Known rows, with every way that one mark hangs from another:
dulor(kuvuz(nali(fuparo gagug livolom(gora(pite))))): [ 0.39 -4.14 -0.63  1.88  0.01 -1.28 -0.38  0.07 -0.34 -1.32  1.25  0.68
 -3.51  0.27  0.29 -0.21  0.28  0.34  1.42 -0.55 -1.19 -3.56  0.02 -0.89
  0.27 -1.28  0.19]
kuvuz(nali(fuparo)): [ 0.26 -0.10  1.16  0.37 -1.64 -1.27 -1.11  0.41 -1.29  1.05 -0.12 -0.15
 -0.89 -0.90  0.27 -0.14  0.56  0.83 -0.81 -0.46  0.44  2.17 -0.04  1.34
  1.57 -3.30 -0.12]
gagug(fuzadoz nali(fuparo kuvuz livolom(gora(pite)))): [ 0.60 -1.05 -0.88  1.70  0.10 -0.81  0.03 -0.05  0.97 -1.81 -0.81  0.11
  4.12 -0.43  1.18 -1.07  0.47 -0.81 -0.31 -0.36  0.00 -1.89 -0.10 -0.36
 -2.90  0.97  1.22]
nali(gagug kuvuz): [-0.88 -0.03  0.95 -1.89 -1.89  2.61  0.30  0.13 -1.36  0.71  0.28  0.11
 -1.73  0.27 -0.28  1.17  0.03  0.41 -0.19  0.25  0.67  2.14 -0.89  0.13
 -0.51  1.36 -0.44]
gagug(fuzadoz nali(fuparo livolom)): [ 0.56  0.69  0.25  1.55 -0.96 -1.07 -0.69  0.05 -0.14 -0.59 -1.64 -0.09
  1.09 -0.66  0.80 -1.03  0.35 -0.79 -0.40 -2.22  0.75  1.12  0.68  1.19
 -1.12 -2.69  0.24]
puza(gora): [-0.55  3.11  0.40 -1.02 -0.77  1.50 -0.37  0.57  0.69 -0.01  2.70  0.05
  0.91  0.78 -0.41  0.28 -0.63  1.50 -1.31  1.24  0.31  2.30 -0.63  0.24
  1.24  0.06  1.08]
nali(fuparo gagug(fuzadoz) kuvuz livolom(gora(puza))): [ 0.25  1.39 -0.86 -0.48  4.21 -0.35  0.03  0.09  0.62 -0.96 -2.52 -0.43
  0.00  0.55 -0.61 -0.16 -0.30 -1.90  1.58 -0.38  0.77 -2.03  0.41 -1.53
 -2.55  1.33 -0.81]
gagug(fuzadoz nali(livolom)): [-0.35  0.56  0.38  0.69 -1.12  0.12  0.11 -0.11 -0.52 -0.98  0.21  0.19
  1.82  0.23  0.84 -0.43  0.21 -0.51 -1.26 -1.46  0.69  0.93  0.12  0.40
 -1.39 -0.31  0.26]
pite(gora(puza)): [-0.46  4.41  0.39 -1.71  5.33  1.11 -0.27  0.40  0.90  0.87 -1.84 -0.45
 -0.23 -1.11  0.17  0.15 -0.15  1.53 -0.05  1.83 -0.71  2.90 -0.62 -0.82
  2.75  1.82  0.33]
nali(gagug): [-0.71  1.48  0.91 -1.68 -1.80  1.41 -0.13  0.45 -0.85  0.47  0.54  0.16
 -4.77  0.27  0.12  0.66  0.07  0.77 -0.91 -0.30  0.73  1.38 -0.67 -0.10
  0.88  0.26 -0.55]
livolom(gora nali(fuparo gagug kuvuz)): [-0.70  2.39  0.11 -1.05 -1.93 -0.22 -0.21 -0.04 -0.11  0.41 -0.31 -0.53
 -1.10 -0.39 -0.48 -0.15 -0.47 -0.50  1.02  0.06  0.05 -0.60  0.32  0.33
  0.81 -1.09 -0.26]
fuparo(nali(gagug)): [ 0.55 -1.40  0.86 -1.84 -1.83  0.79  0.21  0.03  0.02  1.27  0.73  0.17
 -4.03 -0.11 -0.45  0.44 -0.11  0.52 -1.11 -0.31  0.52  1.65  0.07  1.21
  1.07 -0.71 -0.67]
livolom(gora(puza) nali(fuparo gagug kuvuz)): [-0.59  3.52 -0.27 -1.78  2.25 -0.10 -0.09 -0.25  0.20  0.74 -1.43 -0.83
 -1.36 -0.78 -0.75 -0.21 -0.67 -0.93  1.18  0.90 -0.31 -0.61  0.59 -0.20
  1.21 -0.11 -0.52]
fuparo(nali(kuvuz livolom)): [ 1.01 -2.05  0.58  1.02 -1.69  0.29  0.85 -0.47  0.35  1.71  0.75  0.09
  5.86  0.21 -0.82  0.53 -0.10  0.68 -0.17  0.97 -0.41  2.09 -0.19  1.61
 -0.19  0.88  0.19]
dulor(kuvuz(nali(fuparo gagug livolom(gora(puza))))): [ 0.33 -1.86 -0.45  0.71  3.76 -1.12 -0.53 -0.31 -1.18 -0.40  0.34 -0.05
 -2.55  0.05 -0.82 -0.16 -0.25 -0.75  2.72 -0.50 -1.25 -2.80  0.79 -0.74
  0.30 -1.79 -0.53]
livolom(nali(fuparo gagug kuvuz)): [-0.74  1.49  0.71 -0.87 -2.67  0.58 -0.22 -0.07 -0.51  1.18 -1.68 -0.35
 -2.42 -0.77 -0.50  0.28 -0.26 -0.24  0.53 -0.54  0.47  2.36  0.32  1.50
  1.72 -2.07 -0.73]
fuparo(nali): [ 0.79 -0.27  1.12 -1.06 -1.25  0.12  0.08  0.14  0.76  1.48  1.39 -0.01
  0.58 -0.19 -0.15  0.19 -0.17  1.25 -1.37  0.36  0.12  2.46 -0.31  1.95
  1.21 -0.43  0.27]
fuzadoz(gagug(nali(fuparo livolom))): [ 0.87 -0.06 -1.06  1.94 -1.95 -1.62 -0.68 -0.52 -0.74  1.02 -1.09  0.18
  2.17 -1.24  0.35 -0.32 -0.06 -0.06  0.00 -2.12 -0.38  0.92  1.07  2.26
 -0.58 -2.75  0.27]
nali(fuparo kuvuz livolom(gora)): [ 0.52  1.93 -0.16  1.84 -0.77 -1.05 -0.33  0.11  0.22  0.70  0.18 -0.41
  5.72  0.09 -0.30 -0.31  0.05  0.39  1.37  0.78 -0.48 -0.82 -0.45  0.12
 -1.11  0.43  0.75]
fuparo(nali(gagug(fuzadoz) kuvuz livolom(gora))): [ 0.56 -2.81 -0.39 -0.78 -0.32  0.10  1.08 -0.23  0.77 -0.83  0.54  0.14
  1.81  1.39 -0.86  0.25 -0.50 -1.57  0.43 -0.39  0.92 -1.81  0.32 -0.44
 -3.01  1.74 -0.62]
pite(gora(puza) setu): [-0.40  2.63  0.33 -1.05  4.90  1.50  0.01  0.69  1.55  1.09 -1.30 -0.45
 -1.50 -0.61  0.37  0.15  0.43  1.98 -0.40  3.09 -0.93  2.32 -0.93 -1.90
  4.12  2.41  0.35]
fuparo(nali(livolom)): [ 1.19 -0.54  0.54  1.08 -1.53 -0.92  0.41 -0.17  0.89  1.49  0.97  0.10
  2.71  0.24 -0.45  0.01 -0.07  1.08 -0.93  0.46 -0.33  1.28  0.02  1.33
  1.12 -0.17  0.11]
setu(pite(gora(puza))): [-0.57  4.75  0.26 -0.36  5.31  1.75 -0.71  0.47  1.85  0.31 -2.96 -0.61
 -1.12 -1.92 -0.04  0.01  1.25  2.11  1.13  2.21 -1.31  2.58 -1.37 -2.07
  3.08  2.88  0.32]
dulor(kuvuz(nali)): [-0.79 -2.69  1.54 -0.57 -0.60  1.11 -0.31  0.17 -1.62 -0.17  2.91  0.43
 -0.31  0.35  0.07  0.90 -0.13  1.22  0.37 -0.58 -0.46  2.01 -0.73  1.39
  0.85 -1.37  0.40]

Rows:
[ 0.78 -2.29 -0.31 -0.03 -1.56  0.10  0.98 -0.56 -0.04  0.85  1.38  0.06
  2.50  0.65 -1.12  0.30 -0.33 -0.41  0.62  0.92 -0.34 -1.68  0.16 -0.20
 -1.29  1.58 -0.25] : fuparo(nali(gagug kuvuz livolom(gora)))
[-0.52  2.57  0.97 -0.04 -2.09 -0.12 -0.38  0.06  0.24  1.33 -0.95 -0.53
  2.22 -0.85 -0.19  0.05 -0.32  0.53  0.26  0.11  0.02  3.23 -0.04  2.18
  1.90 -1.84  0.18] : livolom(nali(fuparo kuvuz))
[ 0.28  0.83  0.07  0.54 -0.58 -0.79 -0.53  0.59  0.39 -0.77 -2.40  0.08
 -4.06  0.58  0.06 -0.13  0.13 -0.86  0.17 -2.33  1.58  0.23  0.41 -0.04
 -0.67 -1.73 -1.17] : nali(fuparo gagug(fuzadoz) livolom)
[-0.04 -3.59 -0.15  0.70  0.72 -1.28 -0.54  0.25 -0.74 -2.26  0.69  0.31
 -2.91  1.08 -0.24 -0.14 -0.25 -1.48  2.28 -2.62  0.35 -2.91  0.65 -0.32
 -1.82 -2.62 -0.68] : dulor(kuvuz(nali(fuparo gagug(fuzadoz) livolom(gora))))
[ 0.90  0.82 -1.69  1.77 -1.24 -2.40 -0.71 -0.51 -0.33  0.36  0.25  0.02
  3.42 -0.91  0.32 -0.75 -0.21 -0.36  0.46 -1.58 -0.71 -1.89  1.03  1.27
 -1.52 -1.75  0.70] : fuzadoz(gagug(nali(fuparo livolom(gora))))
[ 0.48  1.25 -0.68  0.56  3.89 -0.58 -0.11 -0.43  0.07 -0.76 -1.70 -0.62
  5.18 -0.72  0.11 -1.00 -0.01 -1.89  0.98 -0.25 -0.04 -1.08  0.67 -0.33
 -2.91  0.39  0.57] : gagug(fuzadoz nali(fuparo kuvuz livolom(gora(puza))))
[ 1.07 -1.18 -1.02  2.67  3.00 -2.66 -0.15  0.31  1.27  0.12 -0.06 -0.03
 -0.43  0.06  0.75 -0.95  1.27  1.03 -1.01  2.99 -1.36 -3.62 -0.25 -2.77
  2.83  0.80  0.35] : kuvuz(nali(fuparo livolom(gora(pite(setu) puza))))
[-0.10  1.98 -0.15  1.24 -1.59 -0.64  0.02 -0.41 -0.93  0.01  2.39 -0.06
  3.76 -0.12  0.55 -0.83  0.13  0.31 -0.50  0.45 -0.91 -1.74 -0.06 -0.52
 -0.68  0.53  1.19] : gagug(nali(livolom(gora)))
[-0.74 -2.54 -0.42 -0.89  4.78 -0.02  0.40 -0.14 -0.78 -2.44  1.31  0.32
 -2.53  1.64 -0.49  0.42 -0.70 -1.55  1.67 -1.08 -0.02 -3.25  0.46 -1.81
 -1.66  0.72 -0.86] : dulor(kuvuz(nali(gagug(fuzadoz) livolom(gora(puza)))))
[-1.39  3.79  0.20 -1.78 -2.06 -0.15  0.19  0.14 -0.02 -0.16  1.81 -0.23
 -3.61  0.52 -0.03 -0.02 -0.71  0.16 -0.54  0.24  0.10 -1.47 -0.01 -0.62
  1.85  0.21 -0.32] : livolom(gora nali(gagug))
[-0.08  0.92  0.14 -0.54  3.00  1.18  0.38  0.71  1.98  0.43  0.19  0.18
 -3.16  0.30  1.12  0.27  0.84  2.29 -2.45  3.14 -0.54  0.55 -1.54 -1.90
  3.21  3.57  0.56] : gora(pite(setu) puza)
[-0.25  0.24 -0.22  0.10 -0.73  1.75  0.13  0.99  2.45 -0.49  2.83  0.51
 -1.72  1.25  0.60  0.15  0.35  2.67 -2.86  3.23 -0.34  0.84 -1.46 -1.50
  2.98  2.13  1.50] : puza(gora(pite(setu)))
[-1.49  4.38 -0.27 -3.27  3.38 -0.19  0.38  0.21  1.10 -1.51 -0.22 -0.37
 -4.59  0.85 -0.02 -0.10 -1.07 -1.32 -0.60 -0.23  0.99 -1.85  0.49 -1.45
  0.52  1.35 -1.00] : livolom(gora(puza) nali(gagug(fuzadoz)))
[ 0.29 -1.39 -0.42 -0.34 -1.95  0.53 -0.59 -0.52 -1.35  1.24 -1.14  0.02
  3.09 -1.74  0.21  0.35 -0.08 -0.28  0.18 -1.67  0.10  2.84  0.51  3.02
 -1.83 -1.88  0.53] : fuzadoz(gagug(nali(fuparo kuvuz)))
[ 1.05 -1.26 -1.34 -0.96  4.48 -1.06  1.07 -0.02  2.77 -1.54 -0.66  0.35
 -2.97  0.98  0.10 -0.35 -0.30 -0.83 -1.31  0.54  0.24 -3.67  0.37 -1.94
 -0.80  3.11 -0.57] : fuparo(nali(gagug(fuzadoz) livolom(gora(pite puza))))
[ 0.41 -1.46  0.32  1.73 -2.35 -1.51 -0.68 -0.04 -2.01  0.82 -1.11  0.18
 -3.36 -0.33 -0.28 -0.10  0.68 -0.20  0.01 -1.00  0.29  0.12  0.66 -0.05
  1.28 -3.46 -1.22] : kuvuz(nali(fuparo gagug livolom))
[-0.95  0.99  0.61 -1.60 -1.43  0.51 -0.13  0.27  0.29 -0.54 -2.55 -0.28
 -3.09 -0.06 -0.19  0.28 -0.49 -1.31  0.24 -1.85  1.68  2.11  0.52  1.26
 -0.02 -1.83 -1.12] : livolom(nali(fuparo gagug(fuzadoz) kuvuz))
[ 0.37 -0.84  0.30  1.48 -0.96  0.09 -0.28 -0.26 -0.63 -0.43 -1.88 -0.15
  4.27 -0.70  0.37 -0.51  0.38 -1.18  0.27 -1.65  0.76  1.92  0.42  1.46
 -2.46 -1.54  0.32] : gagug(fuzadoz nali(fuparo kuvuz livolom))
[-0.31 -0.47 -0.83  0.53 -0.99  0.74  0.91  0.01  0.25 -0.67  1.03  0.50
  0.35  1.00  0.25  0.44  0.24  0.58 -0.25  1.66 -0.49 -2.80 -1.04 -2.27
 -1.14  4.00  0.33] : nali(gagug kuvuz livolom(gora(pite)))
[-0.73  0.73 -0.55 -1.36 -0.26 -0.34  0.15  0.45  1.81 -1.88 -1.42 -0.02
 -3.13  0.20  0.62 -0.25 -0.41 -0.97 -0.33 -0.50  0.98 -1.70  0.01 -0.51
 -0.49  0.62 -0.22] : livolom(gora(pite) nali(fuparo gagug(fuzadoz) kuvuz))
[-0.87 -4.61  0.59  0.02 -0.11  0.71  0.26  0.05 -1.51 -2.09  1.08  0.80
 -3.51  1.67 -0.23  0.93 -0.16 -0.86  0.96 -2.41  0.75 -0.18  0.21 -0.07
 -1.19 -1.32 -1.09] : dulor(kuvuz(nali(gagug(fuzadoz) livolom)))
[ 0.37  0.25 -1.09  1.63  2.62 -0.27  0.72 -0.21  1.16 -0.21  1.45  0.11
  0.86 -0.06  1.28 -0.96  0.94  1.08 -1.82  3.24 -1.78 -3.42 -0.59 -2.89
  1.66  3.51  1.32] : gagug(nali(livolom(gora(pite(setu) puza))))
[ 0.24 -3.90  0.55  1.63 -1.10 -0.39 -0.66 -0.12 -1.86  0.05  0.14  0.42
 -3.48  0.03 -0.54  0.35  0.16 -0.05  2.04 -1.84 -0.50  0.17  0.53  0.91
  0.82 -3.79 -0.75] : dulor(kuvuz(nali(fuparo gagug livolom)))
[ 0.07 -2.43 -0.69  2.21 -1.78  0.80  1.00 -0.30  0.36 -0.30  2.39  0.35
  4.30  0.27  1.15 -0.43  1.07  1.07 -1.20  3.02 -1.51 -2.49 -1.07 -2.17
 -0.10  3.69  1.70] : gagug(nali(kuvuz livolom(gora(pite(setu)))))
[ 0.69 -0.70 -1.64  1.61 -1.43 -1.27 -0.26 -0.81 -0.87  0.56 -0.05 -0.04
  6.59 -0.90 -0.07 -0.27 -0.21 -0.79  1.25 -0.99 -0.72 -1.17  0.84  1.50
 -2.92 -0.63  0.83] : fuzadoz(gagug(nali(fuparo kuvuz livolom(gora))))
[-0.57 -1.45 -0.28 -1.21 -2.09  1.74  0.21 -0.66 -1.78  0.83  0.70  0.35
  3.80 -0.87  0.26  0.94 -0.28  0.00 -0.66 -0.91  0.11  2.68  0.00  2.32
 -2.10  0.46  0.55] : fuzadoz(gagug(nali(kuvuz)))
[-0.06  0.09  0.81 -0.95 -1.74  1.40 -0.51  0.30 -0.92  1.08 -1.49 -0.22
 -2.34 -0.64 -0.33  0.50  0.23  0.08  0.63 -0.48  0.70  2.34 -0.35  0.85
 -0.22 -0.96 -0.48] : nali(fuparo gagug kuvuz)
[-1.34  3.38  0.48 -1.10 -1.61  0.31  0.46 -0.06  0.24  0.30  2.18 -0.41
  4.17  0.40 -0.12  0.23 -0.71  0.53 -0.03  1.54 -0.32  0.10 -0.59  0.32
  0.69  1.53  0.74] : livolom(gora nali(kuvuz))
[ 1.10  0.41 -0.73 -0.62  2.82 -0.92  0.68 -0.45  0.78  0.88  0.51 -0.20
 -0.99  0.35 -1.00 -0.23 -0.50 -0.40  0.06  1.24 -0.64 -2.60  0.67 -1.04
  0.46  1.46 -0.63] : fuparo(nali(gagug livolom(gora(puza))))
[ 0.19 -1.97  0.21  0.95 -1.21 -1.59 -0.59  0.30 -1.18 -0.89 -1.93  0.25
 -4.08  0.39 -0.02 -0.13  0.53 -1.32 -0.28 -2.31  1.58 -0.15  0.85 -0.14
 -0.46 -3.24 -1.59] : kuvuz(nali(fuparo gagug(fuzadoz) livolom))
[ 0.76 -3.17  0.34  0.15 -2.21  0.91  0.94 -0.58 -0.41  1.47  0.04  0.28
  1.21  0.32 -1.14  0.76 -0.07 -0.11  0.07  0.31  0.03  1.20  0.19  0.76
 -0.35  0.56 -0.71] : fuparo(nali(gagug kuvuz livolom))
[-0.92 -0.68  1.03 -1.58 -1.05  2.26  0.24 -0.09 -1.07 -0.91  0.19  0.02
  2.81 -0.30  0.73  0.27  0.11 -0.73 -1.04 -0.99  1.14  2.82 -0.41  1.10
 -2.58  0.58  0.58] : gagug(fuzadoz nali(kuvuz))
